Known rows, with every step that occurs:
rezuzeg lalib dilim kaneke: 9; -1; 3; 6; 4; 6; 16; 7; 5; 13; -3; -8; 2; -8; -11; -4; -3; -6; 0; -10; -5; 5; 8; -1; 2; 0; -1; -2; 4; 3; 8; -3
nofu rezuzeg lalib dilim: 6; -7; -2; 7; -8; 5; 18; 3; 0; 7; 0; 4; 4; -1; -1; 0; 5; -3; -6; -9; 0; 2; 5; 7; 3; 0; -6; 4; 3; 4; 5; 1
gise pidek kaneke rezuzeg lalib pokomil: 15; 2; -11; 3; -1; 17; 4; 5; -2; 20; 3; 6; 2; 7; 3; -2; 5; 0; -8; 21; 3; 13; 10; 33; 9; 5; -7; 4; 10; -2; 10; 4
rezuzeg lalib: 4; -1; 3; 11; -1; 5; 0; 6; 0; 3; -3; 1; 0; 3; -4; 4; 7; -3; 2; 2; 1; 9; 6; 10; 1; 1; -1; 3; 3; -1; 6; -1
rezuzeg nofu: -5; 2; 3; 0; 2; -3; 0; -1; 1; -3; -5; -1; 2; -5; 1; -3; -6; 3; 1; 6; 3; -3; -4; 4; -1; 2; 6; -1; -2; -3; -4; 2
dilim lalib: 0; 2; -2; 8; -4; -13; 1; 3; -4; -1; -8; -1; 5; -11; -5; 3; 0; -3; -5; -2; 4; 6; 3; 0; 1; 2; -6; 2; -2; -5; 3; -3
kaneke pidek gise: 7; 2; -4; -6; 0; 1; 3; -12; 1; 7; 1; 0; 5; 2; 8; -6; -2; 7; -4; 5; -3; -3; 2; 2; -4; 0; -12; 4; -6; -6; 13; -4
dilim gise rezuzeg lalib femi pidek kaneke: -5; 4; 2; 9; -7; 19; 6; 7; -9; 22; -6; 6; -5; -7; -4; 8; -3; 0; -7; 20; -10; 11; 13; 27; 10; 3; -2; 6; 1; -1; 11; -3
dilim kaneke pidek lalib tusovar: 10; -2; -2; -10; 7; 2; 15; -7; 2; 19; -2; -9; 8; -5; 1; -19; -7; -1; -4; -8; -4; -5; -5; 6; 1; -7; 3; -5; 4; -8; 11; -5
nofu rezuzeg lalib femi pidek: -5; -2; -5; 4; -10; 2; -4; 4; -11; 6; -8; 11; -2; -3; -3; 9; -2; -1; -3; 2; -2; -1; 10; 21; 5; 0; -2; 3; 5; -2; 7; 1
gise rezuzeg nofu: -6; 8; 7; 5; 2; 2; 4; 1; 2; 3; -1; 2; 8; -2; 6; -2; -1; 7; -3; 15; 4; 6; 0; 12; 7; 5; 6; 3; -1; 5; -3; 4
nofu rezuzeg lalib: 5; -3; 4; 12; -10; 5; 3; 6; -4; 3; -4; 4; 3; 5; -5; 8; 3; 5; -8; -6; 2; 7; 0; 11; 2; 4; -9; 6; 7; 1; 2; 4
tusovar lalib dilim kaneke pidek gise rezuzeg nofu: 5; 13; 6; 1; -1; 5; 29; -9; 12; 15; -6; -2; 15; -13; 3; -18; -12; 12; -9; 8; 2; 3; 5; 6; -3; 2; -3; 0; -6; 4; 8; -7
femi pidek lalib pokomil: 1; -8; -2; -14; -6; 6; 7; -2; -13; 8; -4; 10; -10; 3; 2; -5; -4; 1; 1; 0; 5; -6; 2; 23; 5; -8; 11; -2; 6; -15; 9; -1
gise rezuzeg lalib femi pidek: -4; 6; -2; 10; -2; 11; -4; 6; -6; 10; -4; 13; 2; -2; 1; 8; 9; -5; -2; 16; -2; 10; 21; 26; 10; 2; 7; 4; 3; 4; 12; -1
tusovar lalib femi pidek kaneke: -9; 0; -4; -4; -12; 4; 1; -3; -6; 3; -16; 13; -4; -9; -6; 1; -4; 2; -2; 14; 2; -2; 4; 18; -3; -5; 1; -1; -7; -8; -2; -3
lalib dilim gise pidek kaneke: 7; 0; -3; -11; -3; 16; 19; -3; 1; 22; 2; -10; 2; -14; -4; -11; -11; -4; -10; 3; -12; -1; -4; 0; 1; 2; -13; 0; -3; -3; 3; -6
nofu rezuzeg: -1; -2; 3; 1; -9; -3; 2; 0; -4; 1; -1; 3; 3; 1; -1; 4; -5; 8; -9; -8; 2; -3; -5; 2; 2; 2; -8; 3; 4; 1; -3; 4
femi pidek kaneke: -5; 0; 0; -9; -8; 11; -5; -5; -8; 10; -4; 3; 1; 2; -4; 3; -2; 7; -3; 8; -1; -4; -3; 11; 8; -1; -8; 1; -2; -14; 5; 3
rezuzeg lalib femi pidek: -2; 0; -6; 4; -1; 5; -5; 3; -8; 6; -8; 8; -4; -4; -3; 6; 2; -10; 3; 9; -3; 1; 15; 18; 4; -3; 7; 0; 1; -3; 10; -3
gise pidek lalib dilim kaneke rezuzeg: 15; -1; -2; -10; 3; 17; 19; -1; 6; 38; 5; -9; 13; -6; 1; -19; -9; -7; -8; -9; -2; 4; 4; 10; 9; -2; 4; -2; 5; -3; 3; -5
lalib pokomil: 3; -2; -7; -3; 2; -5; 5; 4; -5; -5; -1; 5; -9; -1; 2; -3; -1; 0; 1; 3; 2; -4; 4; 8; -1; -2; 6; -4; 5; 1; 3; 2
pidek lalib dilim gise: 5; -12; 4; -7; -3; 10; 31; -1; 2; 17; 2; -6; -6; -11; -1; -14; -9; -7; 0; -13; -5; -3; -2; 0; -1; -7; 6; 0; -3; -5; 5; -8
gise pidek: 5; 6; -2; -5; -1; 8; -4; -1; -1; 8; 1; -5; 8; -1; -1; -5; -3; -2; -5; 4; -1; 2; 0; 4; 3; 3; -7; 0; 1; 0; -1; -3
mifo pokomil: 6; -2; 5; -6; -2; 1; 5; 0; -1; -1; 6; -2; -2; 4; -1; 4; 0; 5; -3; 2; -8; -4; 7; 8; -1; -3; 2; -1; 2; -6; 6; 1
femi pidek gise: -4; 1; 7; -10; -6; 5; -2; -10; -6; 7; -1; 2; 0; 2; 0; 4; 2; 8; -3; 0; 4; -7; -1; 6; -1; -2; -7; 0; -4; -10; 12; 1

Rows:
7; 9; 0; 3; 0; 8; 5; -10; 2; 14; 6; 5; 10; 5; 12; -4; 4; 11; -8; 12; -2; 7; 8; 9; 3; 5; -11; 7; -5; 2; 13; -2 | kaneke pidek gise rezuzeg
-7; 1; -14; 2; -5; -7; -6; 0; -7; 16; -8; 8; 5; -13; 3; 4; -1; -3; -7; 16; 0; 2; 14; 21; 11; 0; -2; 3; -3; -9; 9; -1 | dilim lalib femi pidek kaneke rezuzeg
6; -7; 3; 6; -9; 8; 28; 7; -1; 9; 1; -4; -5; -8; -4; 1; -7; -4; -9; -14; -6; 0; 4; 1; 1; 2; -6; 3; 6; 5; 7; -4 | nofu rezuzeg lalib dilim gise
1; 5; 11; 3; -2; 7; 5; -6; 1; 11; 4; 4; 6; 1; 6; 2; 9; 14; -7; 6; 4; 9; 0; 9; 1; 5; -6; 4; -5; 5; 8; 3 | pidek gise rezuzeg
7; 3; -8; 6; -1; 18; 5; 9; 1; 29; -1; -4; 2; -10; -2; -2; -5; -7; -8; 20; -10; 11; 12; 23; 4; 4; -6; 6; 3; 2; 7; -4 | dilim gise pidek kaneke rezuzeg lalib femi
9; -7; -7; 7; 0; 13; 14; 1; 8; 19; 6; 3; 7; 2; 4; -2; 13; -4; -3; 10; -1; 9; 10; 18; 10; 0; -1; 7; 0; 0; 11; 2 | pidek kaneke rezuzeg lalib dilim
10; 1; 0; -3; -2; 7; 5; -2; -1; 23; -5; -6; 4; -2; -5; -15; -15; 2; -4; -7; -7; 1; -2; 5; 3; -3; -4; 1; 1; -14; 3; -6 | dilim kaneke pidek lalib
2; -10; 3; -16; -7; 16; 28; -3; -6; 18; 0; -3; -7; -8; 0; -10; -10; -10; -2; -12; -5; -9; 0; 5; 4; -9; 7; -1; -2; -12; 10; -10 | femi pidek lalib dilim gise
9; 6; 11; 10; 1; 12; 21; 1; 6; 24; 3; -3; 8; -7; -6; -1; 6; 8; -6; -2; -3; 15; 8; 9; 2; 5; -5; 2; 1; 6; 17; 0 | pidek gise rezuzeg lalib dilim kaneke
-6; 1; 1; -7; -9; -1; 6; -9; -4; 2; -12; 11; -4; -11; -3; 3; 0; 3; -2; 7; 6; -6; 6; 12; -10; -6; 4; -1; -9; -4; 5; -7 | tusovar lalib femi pidek gise
-7; 7; 6; -1; -9; 6; 7; -7; -2; 7; -7; 17; 2; -8; 2; 4; 4; 8; -8; 14; 6; 5; 12; 21; -3; -2; 4; 3; -7; 4; 7; -5 | tusovar lalib femi pidek gise rezuzeg
8; -6; -1; 6; -1; 17; 26; 6; 7; 23; 6; -4; -2; -4; 2; -1; 1; -6; -5; 6; -7; 6; 9; 12; 7; 2; -4; 5; 1; 1; 12; -3 | pidek kaneke rezuzeg lalib dilim gise
3; -3; -4; -2; -4; 2; 22; -3; 8; -5; -4; 5; 2; -7; -1; -7; 4; -5; -1; -3; 5; -1; 4; -2; -6; -5; 5; -2; -4; 5; -1; -7 | tusovar lalib dilim
14; 13; 6; 6; 7; 8; 16; -5; 6; 22; 3; -5; 13; -1; 3; -5; 7; 7; -9; 5; -1; 11; 7; 16; 2; 3; -10; 1; 4; 5; 24; -3 | dilim kaneke pidek gise rezuzeg lalib tusovar
3; -4; -10; 12; 2; 5; -3; 4; 4; 18; -2; 10; 1; -1; 3; 1; 8; -3; -2; 21; -2; 11; 12; 25; 5; 1; 4; 7; 0; 1; 6; 3 | pidek kaneke rezuzeg lalib femi
10; 10; 3; 1; -3; 9; 28; -9; 10; 17; -1; 0; 13; -8; 2; -17; -6; 9; -11; 1; -1; 6; 10; 1; -3; 1; -8; 0; -5; 6; 11; -10 | tusovar lalib dilim kaneke pidek gise rezuzeg
8; -3; -9; 8; 0; 8; 6; 8; -1; 11; 3; 10; -5; 8; 3; 2; 9; 3; -3; 17; 5; 10; 10; 30; 9; 2; 1; 4; 8; -2; 10; 6 | pidek kaneke rezuzeg lalib pokomil
8; 0; -1; 10; 2; 10; 3; 6; 5; 7; 6; 4; 3; 9; 5; 6; 11; -5; -2; 8; 4; 11; 11; 16; 8; 2; 2; 6; 6; 4; 8; 0 | kaneke rezuzeg lalib
-7; 0; -10; -6; -2; 5; -7; -3; -3; 17; 0; 11; 0; -3; 6; 2; -3; -2; -3; 19; -3; -5; 11; 21; 9; -2; 3; 2; -2; -6; 5; 2 | lalib femi pidek kaneke rezuzeg
0; -6; 3; -18; -1; 7; 10; -10; -6; 10; 0; 4; 4; 2; 4; -6; 6; -4; -1; -5; 7; -10; -7; 17; 4; -11; 11; -3; 2; -13; 11; -1 | femi pidek lalib tusovar
11; 4; -1; -4; -3; 3; 26; -9; 9; 12; -6; -3; 5; -11; -4; -15; -10; 5; -7; -5; -2; -3; 5; -5; -10; -3; -10; -2; -7; -1; 10; -12 | tusovar lalib dilim kaneke pidek gise
12; -1; 2; -12; -1; 15; 17; -3; 2; 31; -2; -11; 10; -11; -8; -20; -12; -4; -5; -15; -5; 3; -4; 3; 3; -3; -2; -2; 2; -8; 0; -6 | gise pidek lalib dilim kaneke
-4; 7; 10; -4; -6; 12; 1; -9; -6; 13; 3; 6; 6; 3; 5; 7; 7; 13; -8; 6; 4; 3; 3; 14; 6; 2; -6; 3; -2; -2; 14; 1 | femi pidek gise rezuzeg
9; 12; -1; 14; 3; 6; 3; 1; 4; 26; -4; 1; 6; -8; 0; -5; -4; 6; -7; 13; -9; 15; 18; 17; 1; 6; -8; 5; -1; 5; 17; -5 | dilim kaneke pidek gise rezuzeg lalib femi
-1; -9; -4; -1; -1; -1; 1; -2; -1; 13; -7; 8; -3; -9; 1; -8; -1; -4; 2; 1; -2; 0; 0; 12; -2; -6; 11; 2; -4; -7; -1; -1 | pidek lalib femi
8; 7; 6; 14; 3; 13; 17; 8; 6; 18; 2; -3; 8; -6; -6; -4; 3; -2; -3; -3; -5; 16; 13; 9; 8; 4; -1; 2; 6; 10; 8; -1 | gise rezuzeg lalib dilim kaneke
6; -7; 4; -8; 0; 6; 21; -1; 2; 21; -3; -6; 1; -11; -8; -16; -10; -3; -2; -17; -4; 0; -5; 0; 0; -6; 7; -3; 1; -8; 2; -4 | pidek lalib dilim kaneke
9; -2; 6; -8; -7; 18; 13; 1; -4; 22; -3; -10; 0; -6; -4; -11; -13; -3; -8; -5; -6; 5; -6; 8; 1; -2; -5; 3; 1; -9; 0; -8 | dilim gise pidek lalib
3; 5; 13; 0; 1; 12; 11; -7; -2; 12; 5; 6; 10; 4; 6; 7; 22; 6; -5; 8; 8; 6; 5; 27; 6; -2; -2; 2; 3; 1; 26; 3 | femi pidek gise rezuzeg lalib tusovar
1; 2; 3; 1; 2; 11; 28; 4; 4; 11; 9; -3; -1; -10; 5; -6; -2; -4; -7; -1; -7; 2; 10; -1; 4; 3; 1; 2; 0; 12; 5; -7 | lalib dilim gise rezuzeg
10; 2; -8; -6; 7; 2; 14; -3; 5; 15; 2; -9; 4; -8; 1; -17; -14; -6; -2; -6; -12; -7; 9; -8; 3; -1; -5; -5; 0; 0; 8; -9 | lalib dilim kaneke pidek
-3; -2; 1; 1; -13; 2; 0; -3; -10; 11; -10; 10; -2; -5; -3; 9; 2; 7; -6; 1; 0; -2; 5; 20; 0; 0; -8; 4; 0; -5; 13; 1 | nofu rezuzeg lalib femi pidek gise
4; 1; 3; -1; -2; 1; 23; 3; 8; 3; -7; -4; 2; -13; -11; -8; -8; -1; -3; -11; 2; 0; 4; -7; -6; -4; 3; -6; 1; 4; -3; -8 | tusovar lalib dilim kaneke
